Every row comes from one small tree of marks. The marks that hang from a mark follow it in brackets, in alphabetical order. Every link used is in the known rows. Which tree was each row made from?
Known rows:
remu(pavob popopup puveva(razep(kamu nafu)) setus): [ 1.53  1.53 -0.50  2.30  3.89  3.29  0.97 -2.54 -4.73  2.04 -2.32 -0.87
  0.69  3.00 -1.70  1.64 -1.71 -3.43  5.02 -2.22 -2.40  4.51]
remu(pavob(razep) popopup): [-1.88  2.19 -2.92  2.04 -0.85  1.32 -0.17  1.58 -1.96 -1.31 -2.81 -0.91
  3.52  2.30 -0.83 -2.32 -1.46  5.05  3.64 -0.23  0.50  0.05]
setus(razep(kamu nafu) remu(pavob popopup puveva)): [ 2.56  3.03 -1.94 -2.25  3.17  2.40 -0.05 -0.90 -3.68 -0.67 -1.64 -1.73
  2.33  1.77 -2.23  4.34 -2.20  0.87 -0.02 -0.11 -5.28  1.90]
setus(remu(pavob popopup(razep(nafu)) puveva)): [ 1.38  3.28 -1.57 -1.28  2.06  2.80 -0.79 -0.28 -2.73  2.07 -1.57 -0.59
  2.64  3.03  2.06  0.63 -2.76  2.79  4.15 -1.56 -4.62  0.50]
razep(kamu nafu popopup puveva(remu(pavob setus))): [ 0.33  0.24  4.11 -1.66  3.71 -1.56 -0.13 -0.72  0.24  3.31  0.21  0.97
 -7.34 -2.33  0.83 -0.01 -1.81 -6.97 -5.40 -0.10  0.80  1.31]
popopup(razep(kamu)): [ 0.02 -2.61  0.51  0.15 -0.34 -3.14 -0.10 -0.48  3.42 -0.16  1.89 -1.40
  2.89 -0.52  3.80 -1.87  1.63 -0.40 -0.16  1.42  3.25 -2.53]
puveva(remu(pavob setus)): [ 0.41 -2.07 -0.62  0.93  1.16  2.29  1.52 -2.48  0.19  0.08  0.77  0.32
 -0.59  2.77  0.30 -1.39 -1.42  1.21  2.15  2.90  3.94 -0.90]
pavob(razep(kamu nafu) remu(popopup puveva setus)): [-0.06  4.79  0.35  0.07  1.97 -1.93  1.57  1.76 -2.40 -0.69 -1.78  3.91
 -1.58  0.28 -2.18  1.71 -0.26  0.28 -0.10 -3.16 -6.56  3.42]
popopup(razep(kamu(remu(pavob puveva setus)) nafu)): [ 2.78 -0.13  1.91  1.09  2.28  0.17  0.39 -2.78 -0.12 -0.06  2.99  0.35
 -0.16  2.04  2.29  3.59 -1.21 -4.25  2.34  0.00 -1.69  2.33]
remu(puveva): [-2.86 -2.78 -1.96  0.07 -0.52 -0.22  0.47  2.09  1.29 -0.16 -0.84 -0.37
  2.22  1.13 -0.75  2.39  1.08  2.64  0.83  2.12  2.40 -4.08]
setus(razep(nafu)): [-3.54 -2.25 -0.99 -0.92 -3.73  1.67 -0.03  0.84  2.29 -1.32  1.35 -2.61
  4.84 -0.53  0.58 -0.45  2.37  1.88 -4.43  2.69  0.97 -2.57]
kamu(razep(nafu popopup) remu(pavob setus)): [ 2.96 -0.85 -1.17  0.59 -0.97  0.20 -0.31 -0.94 -0.04  0.24  1.93 -0.75
 -1.78 -1.52 -2.05  1.24  1.73 -0.49  2.78  0.70  3.73  1.82]
pavob(remu(setus)): [ 0.00 -0.19 -1.37  1.07 -1.68 -2.66  0.88  1.13  0.20 -0.44  0.87  0.43
 -0.29  0.55 -1.58 -0.89  2.45  3.46  0.36  0.59  2.11 -0.08]
popopup(razep(nafu puveva)): [-4.01 -1.09  2.43 -1.02 -3.16 -0.63 -1.26  1.03  3.25  3.09  1.52 -0.92
  2.40 -1.86  5.36 -4.40  1.08  0.17 -2.91 -0.93 -0.47 -3.21]
popopup(razep(kamu(remu(pavob)) nafu puveva)): [ 1.00  0.15  2.72 -0.84 -1.23 -1.42 -1.48 -0.48  1.09  0.19  2.62 -0.96
 -0.75 -1.05  3.51 -0.89 -0.77 -3.99 -1.33 -0.55 -0.95  0.21]
razep(kamu nafu popopup puveva(remu(pavob))): [-0.51 -0.30  2.99 -3.42  1.90 -1.53 -0.94  1.60  0.82  2.32 -0.30 -0.03
 -6.94 -3.20  1.84  0.09 -1.90 -6.86 -6.72  0.93  1.01 -0.89]
puveva(razep(kamu nafu) remu(pavob popopup setus)): [ 2.61  0.79  0.54 -0.88  2.10  3.91  1.00 -3.89 -2.77  0.34 -0.89  0.33
 -0.77  1.24  0.91 -3.63 -1.69 -4.72  2.09 -0.21 -0.47  3.24]
setus(remu(pavob)): [ 0.12 -0.31 -1.68 -1.49 -0.30  0.98 -0.71  0.12 -1.86 -0.78 -1.60 -2.20
  2.17  0.81  0.98 -1.97 -0.39  4.61  1.82  2.58  3.64 -0.96]
popopup(razep(puveva(remu))): [-1.47 -2.91  1.34 -0.62 -2.39 -0.72 -0.76  0.02  4.87  1.67  1.72  0.57
  0.87 -1.36  4.35 -3.75  0.06  2.61 -0.95 -0.11  1.09 -5.80]
puveva(remu(pavob(razep(nafu popopup)) setus)): [-1.32 -0.47  1.65  0.61  1.51  2.41  0.77 -0.97  0.63  0.25 -0.52  1.70
 -2.56 -0.18  2.69 -0.44 -2.28  0.13 -0.92  0.88  1.22  0.29]
pavob(remu): [-0.94 -0.95 -2.59 -0.86 -3.71 -2.81 -0.10  3.77  0.97 -1.52  0.34 -0.65
  0.20 -0.21 -0.48 -1.08  2.37  3.46 -0.90  1.74  2.42 -2.56]
remu(popopup setus(razep)): [ 0.18  0.57 -2.61  2.91  0.08  0.08  0.83 -2.35  0.38 -0.42  0.72 -0.63
  5.35  2.80 -5.16 -0.67  2.26  5.35  1.41 -0.37 -0.11  0.64]
kamu(remu(popopup puveva(razep) setus)): [ 2.99 -0.27 -2.29  2.24 -0.13  1.24  0.10 -2.11 -1.13 -2.31 -0.31  1.85
  2.43  2.24 -5.59  2.61  1.43  2.83  6.11 -1.69 -1.26  0.90]
kamu(remu(popopup setus)): [ 2.25  1.80 -2.24  0.97 -0.56 -1.50  0.15 -2.04 -0.70 -2.67  1.34  1.78
  2.30  3.02 -6.06 -0.81  2.37  2.74  2.76  0.28  0.77  1.66]
puveva(razep remu(popopup)): [ 0.38 -2.17 -2.39 -1.66 -2.54  2.60 -0.17 -0.50  1.16 -1.65 -1.51  0.41
  2.46 -0.01  0.00 -4.69  0.87  2.48  1.96  0.60  1.77 -3.40]
razep(nafu): [-4.42 -0.82 -0.13 -2.55 -2.79  0.48  0.06  1.90  0.95  0.12  0.24 -1.11
  2.59 -0.26  2.15 -3.58  2.44 -0.88 -3.91  3.04  2.59 -1.63]

Which tree is each row?
[-0.44 -4.47 -2.11  2.89  0.34  2.10 -0.96  1.91 -0.24  0.82 -2.84 -3.07
 -0.52 -0.29  0.83  5.44 -1.17  1.08  4.13 -0.12  3.48 -2.41]
remu(pavob puveva(razep(popopup)))
[ 1.59  1.82 -0.28 -0.90 -1.27 -0.20 -1.10 -0.24 -0.94 -2.27  1.23 -1.76
  0.77 -0.13 -3.72  1.52 -0.22 -1.65 -2.92 -0.42 -3.02  1.43]
setus(razep(kamu(remu(pavob popopup)) nafu puveva))
[-1.39 -2.96  0.24  0.36 -1.62 -2.65 -0.35  0.47  2.94 -1.08  0.72 -2.32
  2.21 -2.50 -1.99  0.29  2.03  1.93 -4.33  0.92  1.90 -3.24]
setus(razep(kamu puveva))
[ 1.40 -2.46  1.20 -2.03 -2.00 -1.44 -1.76  0.63  1.44 -2.75  0.05 -0.89
 -1.52 -4.09  0.74  0.62  2.85 -5.06 -3.38  1.04  2.80  0.24]
puveva(razep(kamu(remu) nafu popopup))
[-1.35  1.02  0.90 -1.34  0.35 -3.68 -0.16  5.46  0.78 -1.25 -1.87  2.18
 -4.68 -3.69  1.11  5.14 -0.05 -1.20 -4.24 -1.22 -3.09 -0.60]
pavob(razep(kamu nafu popopup) remu(puveva))
[ 2.89  2.24  0.61 -0.31  3.41  1.75  1.20 -3.99 -0.82  1.73  1.69  1.26
 -0.49  3.50  2.27 -2.58 -2.51 -3.48  1.98 -0.33 -1.85  2.48]
puveva(remu(pavob popopup(razep(kamu nafu)) setus))
[ 0.38  0.31  0.57  2.77  1.54  1.30 -0.03 -0.05 -1.05 -1.54 -0.18  1.93
 -2.20  0.88 -1.73  6.59 -1.74  0.52  2.17 -0.62 -1.14  1.90]
kamu(remu(pavob(razep(nafu popopup)) puveva setus))
[ 3.00 -1.29 -1.39  1.12  0.71  0.89  0.10 -0.44 -0.55  0.99  1.18  0.17
 -2.54 -0.72 -2.91  5.71  0.44 -0.61  4.17 -0.08  1.47  1.16]
kamu(razep(nafu popopup) remu(pavob puveva setus))
[-2.00 -0.80  1.49  1.96  0.68 -2.82 -1.20  2.46  0.61  0.24 -2.41 -1.21
 -2.52 -3.06  0.88  0.68 -1.39  0.82 -1.52 -0.65  2.89 -1.04]
remu(pavob(razep(kamu popopup puveva)))
[ 0.09 -0.67 -1.74  1.67  0.06 -1.90  1.40  1.64 -0.21  0.17  0.24  1.30
 -1.09  1.40 -2.59  3.39  1.19  3.45  1.83 -0.18 -0.16 -0.80]
pavob(remu(puveva setus))
[ 0.54  3.15  0.34  2.12  2.42  0.80  0.55 -2.59 -2.70  2.05  0.22 -1.87
  1.16  1.90 -3.74 -0.35 -1.14 -1.23 -0.63 -2.01 -2.81  4.23]
remu(pavob popopup setus(razep(kamu nafu puveva)))
[-0.18  1.33 -3.10 -1.20 -2.74  0.93 -0.40  3.75 -1.80 -0.23 -2.10  0.22
  0.49  0.29 -1.21  0.75  0.98  1.41  1.64 -2.15 -3.94 -0.70]
pavob(remu(popopup puveva(razep(nafu))))
[-4.13 -1.02  0.29  2.24 -2.22  0.56 -0.74  2.38  0.03 -0.10 -2.22 -1.50
  1.36 -1.08  1.70 -2.15 -1.41  4.70  0.99 -0.12  2.43 -2.23]
remu(pavob(razep(puveva)))
[-1.36 -1.18  1.90 -1.79 -0.81 -1.63 -0.21 -0.17  2.61  0.76  2.17 -1.14
  2.42 -0.77  5.52 -3.03  1.57 -3.47 -2.73  1.35  1.03 -1.13]
popopup(razep(kamu nafu))
[-0.36 -0.78  4.80 -1.79  0.93 -1.09  0.37 -2.59  3.13  2.97  2.74  1.79
 -1.38 -1.83  4.80 -4.03 -0.10 -4.01 -3.36 -0.78 -1.39 -1.06]
popopup(razep(kamu nafu puveva(remu(setus))))
[-0.78  0.46  2.65 -3.83 -1.93 -3.06 -0.99  1.01  0.55 -1.60  1.34  0.60
 -1.73 -2.72 -0.96 -1.83  1.85 -4.63 -5.61  1.19  0.20 -0.02]
razep(kamu(remu) nafu puveva)
[ 0.85  3.88 -0.74  1.74 -0.41  2.03  0.07 -1.40 -3.10 -2.70  0.01  1.58
  1.69  2.79 -2.88 -0.78 -1.02  1.89  3.38 -0.92 -2.27  4.22]
kamu(remu(pavob(razep(nafu)) popopup setus))
[ 0.14 -2.06  0.11 -0.35  1.35 -0.48  0.07  0.92  1.42 -1.97 -1.26  0.60
 -3.11 -1.24  2.08  0.75 -2.22  0.04 -1.12  2.18  3.39 -2.18]
puveva(remu(pavob(razep(kamu popopup))))
[ 1.22 -1.31 -1.75  2.70 -1.36 -3.04  0.10  1.34  2.08 -0.88  1.66 -0.76
 -0.85 -0.82 -3.12  3.67  2.47  4.54 -1.58 -0.27  1.11 -0.67]
pavob(remu(setus(razep(popopup))))
[-0.89  3.67  3.15 -0.81 -0.20 -2.09 -0.25 -0.36 -0.66 -1.71 -0.42  3.42
 -0.29 -1.92 -2.47 -3.25  0.79 -0.55 -2.62 -2.40 -3.67  2.75]
pavob(razep(kamu(remu(popopup setus)) nafu puveva))
[ 1.99  3.10  0.18  2.58  5.55  1.20  1.22 -2.86 -2.88  3.60  0.31  0.07
  0.82  4.72  0.35  2.55 -2.83 -3.32  4.94 -2.61 -4.20  4.05]
remu(pavob popopup(razep(kamu nafu)) puveva setus)
[-0.30 -1.91  0.98 -1.16 -0.48  0.67 -0.06  0.08  1.70  4.49  0.31 -0.05
 -3.96 -3.89  0.84 -2.49  0.35 -0.56 -0.70 -0.48  2.80 -1.62]
kamu(razep(nafu popopup puveva(remu(pavob setus))))
[-1.25  1.60  1.82  0.17  1.05 -1.84  1.68  1.97 -0.91 -1.03 -0.80  3.20
 -2.23 -1.32  0.36  2.68  0.00 -0.07 -1.48 -1.45 -3.87  1.85]
pavob(razep(kamu nafu) remu(puveva setus))
[ 0.11 -0.11 -1.67 -2.15 -1.90  5.68 -0.27 -0.63 -1.76 -0.31 -1.67 -0.99
  1.18  1.10  2.41 -4.31 -1.72 -1.27  1.75  0.57 -0.31 -0.46]
puveva(razep(nafu) remu(pavob popopup))
